Each row was made from one small tree. Brackets hold a mark, then the marks that hang from it, in alphabetical order. Every link used is in the known rows. Write each row's tree.
Known rows
[rovu [bida kivagen]]: 1.088  -0.006  -0.407  1.563  -0.397  -1.602  0.901  0.589  0.127  0.832  -0.128  -0.953  0.542  1.196  -0.201  -1.742  0.761  0.435  0.049  -0.656
[bida kivagen rovu]: -0.852  -0.038  1.054  0.089  -1.101  -2.569  1.206  0.091  0.470  -0.371  0.300  0.887  1.514  -0.204  1.520  1.129  1.699  -0.083  0.731  -2.571
[rakag fafen [rovu [bida duvo noro]]]: -1.271  0.957  -1.613  -0.235  1.717  2.684  -1.015  -0.723  2.065  -1.207  -0.691  -0.602  -0.896  0.316  -0.875  1.424  0.557  -0.404  0.351  4.204
[bida duvo kivagen noro [rovu rakag]]: 3.554  -0.341  4.900  -0.291  -1.764  -0.643  -0.033  -2.964  -0.645  -0.626  -2.547  3.237  1.693  -2.751  -0.615  1.796  2.094  -3.248  2.072  -1.629
[kivagen bida]: -2.520  0.865  -2.116  0.175  0.189  -1.153  -0.063  2.996  1.018  0.438  0.369  -1.002  0.497  -0.476  0.516  -1.975  -0.746  3.488  -0.966  -0.452
[bida duvo kivagen noro rovu]: 1.921  -0.235  4.798  -0.285  -1.735  -1.159  1.026  -1.638  -0.058  -1.052  -2.928  2.790  2.350  -2.518  0.450  2.482  3.220  -1.685  2.594  -1.211
[noro [bida duvo kivagen rovu]]: 0.298  -0.417  4.495  -0.350  -0.564  -1.904  2.619  -0.213  -1.059  0.142  -2.844  1.411  -0.694  -1.374  1.386  0.452  1.384  -1.295  1.905  -1.199
[kivagen [bida noro [rovu rakag]]]: 0.698  1.118  1.765  -2.064  -1.230  0.242  -1.159  0.201  0.424  0.246  -1.201  -0.016  1.603  -1.774  -2.012  0.494  -0.495  -0.558  0.059  -1.563
[noro bida]: -2.901  0.216  1.091  0.423  0.933  -1.534  1.480  3.063  -1.107  -0.182  1.147  -1.110  0.390  -0.766  1.236  -1.060  -0.848  3.412  -1.220  -0.597
[roze [fafen [rakag [rovu [bida kivagen]]]]]: -1.071  -2.567  -2.271  -1.365  -0.976  -0.276  -1.219  -1.008  1.319  0.533  2.023  -1.173  -3.127  3.222  -0.103  0.112  -0.450  -1.939  -1.647  -1.759
[rovu rakag]: -1.283  -0.178  -1.244  1.460  0.160  -1.563  -0.337  1.188  -0.282  -0.338  2.371  0.007  0.860  -1.088  0.378  -0.988  -1.407  2.440  -1.730  -0.724
[fafen [rakag rovu]]: -4.476  -0.725  -2.397  -0.363  0.274  -0.976  0.659  0.778  0.281  -1.018  4.261  -0.647  -1.516  1.598  2.468  0.563  -0.866  1.753  -3.424  0.344
[rakag [rovu bida]]: -3.147  0.819  -3.077  -0.008  0.330  -1.594  0.014  1.315  2.014  -0.566  2.194  -2.573  -1.403  2.165  0.695  -0.873  -0.235  1.094  -1.009  1.754
[rakag fafen [rovu bida]]: -3.843  1.234  -5.401  0.044  2.392  1.239  -0.921  0.995  2.734  -0.383  2.583  -2.658  -1.685  2.513  0.132  0.206  -0.908  1.160  -1.372  2.833
[duvo [bida kivagen]]: -0.237  0.975  1.410  0.796  -0.012  -1.099  -0.457  1.468  -0.948  0.265  1.523  1.064  3.023  -0.134  1.305  -2.000  0.968  3.529  1.020  -3.234
[soteger [rovu bida [rakag fafen]]]: -1.201  -0.500  -5.037  1.144  2.487  3.190  -1.267  1.826  -1.176  0.475  1.851  -2.083  -1.706  2.449  -0.381  -0.590  -1.298  0.827  -1.167  2.274
[duvo bida]: -2.015  1.027  -0.542  0.506  0.044  -1.118  -0.132  2.852  -0.692  -0.299  2.383  -0.456  2.978  -0.608  1.535  -1.769  -1.130  5.505  -0.093  -1.618
[duvo [bida kivagen noro]]: 1.171  1.299  4.217  -0.031  -0.297  0.126  -1.140  0.669  -1.280  -0.316  0.705  1.779  4.881  -1.299  -0.088  -0.870  2.213  2.835  1.737  -3.548
[bida duvo [rovu rakag]]: 0.338  -0.648  0.223  0.326  -1.312  -1.898  1.069  -0.616  -0.010  -0.355  -0.884  1.250  -0.327  -2.158  1.019  0.976  -1.179  -0.381  0.142  0.303
[rovu [bida duvo kivagen] [rakag fafen]]: 3.223  -0.349  -1.908  2.305  1.319  1.745  -0.489  -1.823  -0.100  1.489  -1.837  0.804  -1.487  0.386  -1.600  -1.173  -0.793  -1.890  0.290  1.784
[fafen [rakag [rovu [bida kivagen]]]]: -0.490  -0.787  -1.413  -0.047  -0.091  -0.390  0.889  -0.853  0.153  0.580  2.179  -1.051  -2.592  3.606  0.788  -0.895  0.138  -1.616  -2.094  0.043
[roze [fafen [rakag rovu]]]: -5.055  -2.545  -3.543  -1.556  -0.394  -0.834  -1.543  0.586  1.305  -0.980  4.150  -0.599  -2.133  1.160  1.566  1.452  -1.589  1.479  -3.062  -1.550
[soteger [rovu [bida duvo kivagen noro]]]: 2.483  -0.927  2.450  0.942  -0.172  1.326  0.239  0.279  -1.729  -0.386  -2.856  0.700  0.358  0.211  0.203  0.226  3.804  -1.468  2.695  1.087
[fafen [rakag [rovu [bida noro]]]]: -0.895  -0.324  -0.368  -1.393  -0.383  0.979  0.398  -0.245  0.135  -0.810  2.069  -1.691  -0.959  1.999  -0.317  0.655  -0.483  -0.328  -2.533  1.354
[rakag fafen rovu]: -6.134  1.137  -4.428  0.206  2.800  0.737  -1.363  1.289  2.330  -1.493  3.911  -0.820  -0.578  0.984  1.540  1.077  0.096  2.751  -1.587  1.527

Write each row's tree
0.232  0.293  -4.515  1.318  1.672  1.728  -0.763  0.528  0.313  0.899  1.347  -1.807  -0.541  1.110  -1.629  -1.098  -2.922  1.079  -2.009  1.848 | [rovu bida [rakag fafen]]
-2.174  -0.725  -3.291  -0.485  -0.070  -0.437  1.017  0.565  0.448  -0.085  2.842  -2.481  -2.699  3.152  1.097  -0.529  -1.835  0.297  -3.189  1.673 | [fafen [rakag [rovu bida]]]
0.831  1.184  0.019  -0.600  0.984  1.607  -1.484  -0.976  -0.588  1.007  1.307  1.353  1.898  0.255  -0.226  0.089  -0.715  0.315  0.912  -2.979 | [duvo [bida kivagen [rovu [rakag fafen]]]]
-1.418  1.138  -3.417  -1.109  1.180  1.553  -1.205  0.622  1.209  1.139  0.041  -0.614  -0.714  -0.064  -1.016  0.197  -2.324  0.267  -0.907  -0.157 | [kivagen [bida [rovu [rakag fafen]]]]
2.306  -0.686  -1.641  1.777  -0.670  -0.949  0.714  -0.146  -0.278  0.710  -1.310  -0.590  -1.179  -0.622  -0.687  -1.938  -2.168  0.054  -0.533  2.241 | [rovu [bida duvo] rakag]
3.930  -0.195  2.995  1.058  -1.032  -0.125  0.753  -1.013  -0.307  0.128  -3.275  0.993  1.319  -0.977  -1.116  -0.285  2.191  -1.264  2.010  0.718 | [rovu [bida duvo kivagen noro]]
1.335  0.618  2.373  -0.050  -0.405  -0.092  -0.382  -1.815  1.277  -0.657  -1.800  0.696  -0.307  0.299  -0.642  0.085  3.232  -2.498  1.897  1.344 | [rakag [rovu [bida duvo kivagen noro]]]
0.051  -1.004  -4.499  1.700  2.189  3.372  -0.658  0.871  -1.240  0.517  -0.495  -0.891  -2.645  1.076  0.126  -0.307  -1.197  -0.099  -0.128  3.965 | [soteger [rovu [bida duvo] [rakag fafen]]]
0.536  -0.910  0.196  -0.896  -0.773  1.026  0.946  -1.303  -0.007  -0.913  -0.315  -0.468  -1.844  0.787  0.072  0.756  -0.317  -1.337  -1.379  3.042 | [fafen [rakag [rovu [bida duvo noro]]]]
2.526  -0.556  0.073  1.973  -0.752  -1.487  1.404  -0.249  0.009  0.679  -2.498  0.408  -0.523  0.027  0.291  -1.549  0.865  -0.522  1.214  1.153 | [rovu [bida duvo kivagen]]
1.476  -0.237  -3.695  1.902  1.330  1.884  -0.145  -0.508  0.210  0.882  -1.081  -0.497  -1.525  -0.195  -1.182  -1.002  -2.832  0.137  -0.839  3.455 | [rovu [bida duvo] [rakag fafen]]
1.544  0.610  -1.499  0.498  1.360  3.052  -1.529  -0.278  -0.037  0.462  0.507  -1.140  1.324  -0.033  -3.043  0.149  -1.631  0.304  -1.124  1.510 | [rovu [bida noro] [rakag fafen]]
0.270  0.704  2.191  -1.748  -1.492  -0.176  0.478  0.396  1.074  -0.404  -3.751  0.846  1.158  -2.592  -0.254  1.279  0.676  0.037  1.666  0.387 | [kivagen [bida duvo noro rovu]]
-1.386  0.725  -1.067  0.342  0.218  -1.582  -0.166  -0.063  1.794  0.019  1.311  -1.340  -1.251  2.489  0.350  -1.284  1.822  -0.968  0.101  0.075 | [rakag [rovu [bida kivagen]]]
1.031  -1.281  -0.600  1.697  0.139  0.014  0.934  1.082  -1.421  0.265  -1.974  0.050  -1.522  1.305  1.531  -1.000  2.498  -0.710  1.956  1.318 | [soteger [rovu [bida duvo kivagen]]]
2.944  1.203  5.309  -1.604  -1.410  0.220  -1.369  -1.421  -1.508  0.223  0.058  2.045  4.128  -1.317  -1.211  0.250  1.219  -0.508  2.124  -4.500 | [duvo [bida kivagen noro [rovu rakag]]]
0.411  1.606  1.165  -1.850  0.721  2.993  -2.005  -0.392  -0.681  -0.223  1.274  0.751  3.700  -1.309  -1.371  1.565  -1.422  1.617  0.606  -1.784 | [duvo [bida noro [rovu [rakag fafen]]]]
1.996  -0.476  4.545  -0.295  -0.455  -1.436  1.610  -1.408  -1.785  0.682  -2.539  1.824  -1.414  -1.610  0.258  -0.216  0.355  -2.869  1.260  -1.516 | [noro [bida duvo kivagen [rovu rakag]]]
-1.332  -0.275  2.493  -0.582  -0.393  -1.876  2.845  1.266  -0.792  -0.689  -2.168  0.176  -0.935  -1.894  1.723  1.005  -0.691  0.612  0.757  0.429 | [noro [bida duvo rovu]]
1.729  -0.299  3.009  -0.601  -1.609  -0.484  0.316  -1.515  -0.321  -1.090  -1.828  1.887  1.567  -3.125  -0.377  2.225  0.227  -1.136  0.873  -0.086 | [bida duvo noro [rovu rakag]]
-0.069  1.510  -0.522  -2.036  0.875  2.910  -1.982  -0.222  1.011  0.570  -0.806  -0.038  1.122  -1.121  -2.509  1.363  -1.071  -0.561  -0.236  -0.377 | [kivagen [bida noro [rovu [rakag fafen]]]]
0.322  -0.427  2.674  -0.579  -0.461  -1.442  1.933  0.087  -1.361  0.007  -1.710  0.530  -1.480  -2.093  0.564  0.284  -1.672  -0.889  0.192  0.021 | [noro [bida duvo [rovu rakag]]]
2.703  -0.530  1.940  0.563  0.066  1.636  -1.345  -0.012  -2.283  0.407  -0.066  -0.161  0.592  1.279  -1.517  -0.760  2.687  -2.141  1.236  -0.932 | [soteger [rovu [bida kivagen noro] rakag]]
-2.935  -2.522  -4.177  -1.671  -0.896  -0.239  -1.023  0.441  1.564  0.053  2.796  -2.505  -3.208  2.781  0.332  0.590  -2.444  0.070  -2.872  -0.050 | [roze [fafen [rakag [rovu bida]]]]
-0.439  0.561  0.456  -0.437  -0.318  -0.091  0.001  -0.529  1.575  -1.354  -1.041  -0.620  -0.435  -0.223  -0.396  0.538  1.220  -0.461  0.749  2.940 | [rakag [rovu [bida duvo noro]]]
2.126  -0.752  1.984  0.585  -1.377  -1.945  0.708  -1.980  -0.344  0.149  -1.681  2.491  -0.090  -1.678  0.688  0.596  0.785  -2.476  1.279  -1.397 | [bida duvo kivagen [rovu rakag]]
1.429  1.347  5.084  -1.648  -1.435  -0.242  -0.365  -0.269  -0.919  -0.450  -0.261  1.699  4.792  -1.133  -0.005  0.996  2.333  0.878  2.637  -4.053 | [duvo [bida kivagen noro rovu]]
4.050  -0.660  0.413  2.187  -0.738  -0.949  0.452  -1.492  -0.624  1.325  -2.127  0.828  -1.009  -0.228  -1.031  -2.250  -0.139  -2.040  0.657  0.623 | [rovu [bida duvo kivagen] rakag]
-1.749  0.310  -2.833  -0.125  1.083  0.753  -0.531  -0.084  0.568  -0.262  1.728  -0.082  0.210  -0.380  0.070  1.739  -1.927  0.791  -1.331  -0.172 | [bida [rovu [rakag fafen]]]
0.712  0.015  3.909  -0.778  -0.226  -1.568  1.061  -0.317  -1.572  0.810  -0.265  0.582  -0.384  -0.356  -0.080  -0.352  0.210  -2.061  0.295  -3.186 | [noro [bida kivagen [rovu rakag]]]
